Every row comes from one small tree of marks. Brackets hold a mark, then the marks that hang from it, in alphabetical order. Every link used is in the known rows. Which tree was each row made from?
Known rows:
[nilos [ruru [luveg diga tanu vuras]]]: [-1.37 -0.07  2.04  3.89 -0.12  1.57  3.88  0.23 -1.82 -0.20  1.15  0.53
  2.04 -0.56  2.33  2.17 -1.81 -0.97]
[gariz [luveg diga ruru tanu vuras]]: [-1.31  0.92 -0.23  4.14  3.90  2.67 -2.03 -0.12  1.30 -0.38 -0.75 -2.33
  2.37 -3.11  3.77  3.24 -3.56  1.87]
[tanu [luveg diga]]: [ 2.68  1.58  0.52  0.81  1.28  3.61  0.33  2.18 -2.57  0.92 -0.74 -1.69
  1.24  1.54  2.13 -0.74  0.46 -0.37]
[tanu [luveg [diga sige] ruru vuras]]: [ 1.77  0.82 -0.20  3.77  2.88  1.60 -0.28  0.12  0.87  3.87  1.71 -3.88
  2.29  1.11  2.13  2.01 -0.71 -0.58]
[gariz [luveg tanu vuras]]: [-0.23 -0.99  0.23  3.31  4.89  2.46 -4.76  1.68 -2.48 -1.11 -1.63  1.11
  2.43 -2.39  4.79  0.51 -3.30  2.16]
[ruru [luveg diga tanu vuras]]: [-1.10 -0.33  0.33  3.86  1.44  3.42 -0.61  0.44 -0.97 -2.64 -0.43 -0.89
  3.72 -0.15  4.36  2.16 -1.21 -1.90]
[gariz [luveg [diga nilos sige] ruru vuras]]: [-0.86  0.42 -0.23  4.10  2.35  0.80 -1.98 -0.03  1.85  3.26 -0.57 -1.42
  1.06 -1.18  3.18  2.18 -2.67 -0.37]
[ruru luveg]: [ 0.07 -0.48  4.18  2.13  0.42  1.17  1.28  4.57 -5.88 -1.24 -2.61  2.93
 -1.32  0.91  4.59 -1.31 -0.71 -3.56]
[toted [tanu luveg]]: [ 2.13 -1.77  0.44 -0.01  2.48  0.88 -3.24  3.10 -3.00  1.08 -0.64  0.07
  1.82  1.86  1.75 -1.16  0.67  0.56]
[diga sige]: [ 1.37 -1.20  1.04  3.56  1.11 -0.28 -3.35  3.23 -0.46  1.89 -2.93  2.29
 -0.71  2.15  5.47 -0.84 -0.30 -3.00]
[luveg [diga nilos] ruru tanu vuras]: [-3.19 -1.02 -3.18  5.98  0.09  0.45  0.42 -3.84  8.32  0.48  3.84 -5.78
  4.23 -1.43  2.42  4.60 -1.65  2.41]
[diga [luveg ruru tanu] sige]: [ 1.08  0.91  1.87  3.03  1.67 -1.04 -3.26 -0.76  4.31  2.42 -0.14  0.51
  1.58  1.39  0.57  0.16 -0.24 -3.37]
[vuras [luveg ruru tanu]]: [-1.50 -0.67  2.64  3.89  1.90 -0.82  0.23 -0.62 -2.85 -1.97 -2.04 -0.86
 -0.95 -1.48  0.77  0.08 -2.15  1.41]
[diga [luveg tanu] [nilos ruru] sige]: [ 1.01  0.18  0.54  2.17 -1.41 -2.00 -1.65 -3.98  5.86  3.45  2.29  2.23
  2.96  2.37 -2.88 -1.27  1.61 -3.48]
[vuras [luveg diga ruru tanu]]: [-1.80  0.58  1.19  3.67  0.86  0.87  0.83 -1.92 -0.67 -2.16 -2.25 -2.88
  0.25 -1.42  0.52  1.54 -1.92  1.09]
[ruru [luveg [diga nilos sige] tanu vuras]]: [-0.66 -0.34 -0.44  4.27  0.67  2.04 -1.79 -1.68  1.94 -1.47  0.27 -0.59
  4.30  0.78  3.13  2.14  0.20 -3.80]
[ruru [luveg tanu vuras]]: [-0.76 -1.64  1.78  4.01  2.38  1.70 -1.27  1.71 -3.14 -2.38 -0.27  1.26
  2.52 -0.17  4.67  0.72 -1.42 -1.66]
[luveg [diga nilos]]: [-0.83 -0.22 -1.42  1.94 -2.79  1.77  0.93  1.14  2.19  0.81 -0.92 -1.36
  0.53  1.40  3.40 -0.14  0.18 -0.13]
[toted [tanu [luveg [diga nilos sige] vuras]]]: [ 1.68 -2.00 -2.24  1.08  2.11  1.11 -4.60  0.22  0.81  2.64  0.93 -2.02
  4.41  2.37  1.12  0.57  0.96  0.25]

Which tree is each row?
[ 2.30  1.53  0.34  0.84 -0.23  2.36  2.30  0.24 -0.99  1.98  0.96 -1.45
  1.32  1.68  0.08 -0.77  1.17 -0.45] | [tanu [luveg [diga [nilos ruru]]]]
[-1.08 -1.25  0.83  3.19  2.07 -0.02 -1.64  0.22  1.83  2.03  2.42 -1.36
  2.71 -0.13  1.40  0.34 -2.52  1.67] | [diga [luveg ruru tanu vuras]]
[ 0.66  0.29  0.66  2.78 -0.51 -2.73 -2.48 -3.49  7.47  3.28  1.96  0.45
  1.88  2.02 -1.90 -0.75  1.46 -3.76] | [diga [luveg ruru tanu] nilos sige]
[ 2.64  0.24 -1.33  2.73  2.77  3.16 -2.59  0.77 -0.81  2.87  0.65 -2.52
  3.48  1.92  2.89  0.77 -0.12 -0.47] | [tanu [luveg [diga sige] vuras]]
[-1.52 -1.74 -0.46  2.90 -0.26 -1.78 -0.95 -2.53  5.10  3.13  4.47 -1.53
  3.07  0.56 -1.12 -0.58 -0.84  1.32] | [diga [luveg ruru tanu vuras] nilos]
[ 0.21 -1.37 -0.97  3.42 -0.24 -1.93 -3.05 -4.62  6.16  4.65  4.19  1.04
  4.94  2.15 -2.21 -0.21  0.47 -1.91] | [diga [luveg tanu vuras] [nilos ruru] sige]
[-0.34 -0.82  1.91  0.42 -3.04 -1.46  2.50 -0.17  0.68  4.35  2.61  2.15
  0.37  2.00 -2.09 -3.11  0.11 -0.31] | [diga luveg [nilos ruru]]
[ 0.67 -0.18  1.48  2.30 -1.42 -3.33 -1.41 -1.31  5.03  5.82  1.38  1.02
  0.00  3.03 -1.27 -1.75  1.04 -4.00] | [diga [luveg ruru] nilos sige]
[-1.03 -1.75  1.57  2.68  1.19 -0.54 -0.58  2.41 -0.50  4.50  1.84 -0.85
  0.90  0.92  2.09 -0.71 -3.06  1.39] | [diga [luveg ruru vuras]]
[ 1.91 -0.94 -0.63 -0.18  1.90  2.00 -2.83  2.16 -1.51  0.84 -0.81 -1.37
  2.67  1.84  1.53 -0.08  0.82  0.37] | [toted [tanu [luveg diga]]]
[-1.95 -0.11  1.29  2.99 -1.05 -0.59  2.33 -1.09 -1.40  0.69 -1.75 -2.40
 -1.50 -0.13 -0.02  0.11 -1.55  0.66] | [vuras [luveg [diga nilos] ruru]]
[-0.24  1.13  2.89  3.03  3.72  0.96 -1.16  1.77 -1.29 -1.38 -2.31  0.96
 -0.76 -2.94  3.26  0.83 -2.61  0.48] | [gariz [luveg ruru tanu]]
[-2.32 -1.51 -4.09  4.80 -0.57  2.15 -0.54 -3.74  6.06 -0.11  3.51 -3.59
  5.88 -0.71  2.26  3.24 -1.14  2.68] | [luveg [diga [nilos ruru]] tanu vuras]
[-0.24  0.06 -0.88  3.18  1.87  1.94 -2.67  0.13  0.14  2.80 -0.90  0.16
  2.22 -0.64  3.16  1.33 -2.30 -0.21] | [gariz [luveg [diga [nilos ruru] sige] vuras]]
[ 1.27 -0.49  0.17  0.54  1.83  0.96 -1.27  1.73 -0.40  1.54  0.04 -2.41
  1.81  1.36  0.98  0.85  0.47  0.38] | [toted [tanu [luveg diga ruru]]]
[-1.15 -0.76  0.19  1.91 -1.12  0.96  0.03 -0.46 -3.03 -0.27 -2.84 -1.02
 -0.26  0.71  0.78 -1.21 -0.93  0.78] | [vuras [luveg [diga nilos]]]
[-0.24  0.33  2.39  1.87  0.90 -0.07 -0.33  0.82  1.49  0.85  0.58 -0.20
  0.87  0.08  0.66 -0.68 -1.33  0.08] | [diga [luveg ruru tanu]]
[-1.12 -1.06  3.15  4.08  0.52  0.46  3.48  1.03 -3.25 -0.05  1.34  2.00
  1.22 -0.65  2.47  1.20 -2.03 -0.84] | [nilos [ruru [luveg tanu vuras]]]
[-0.75 -0.24  0.44  2.75 -1.04  0.11  0.08 -1.76 -1.71  0.96 -2.45 -0.44
  0.05  1.02 -0.15 -0.34 -0.67 -0.88] | [vuras [luveg [diga [nilos ruru] sige]]]
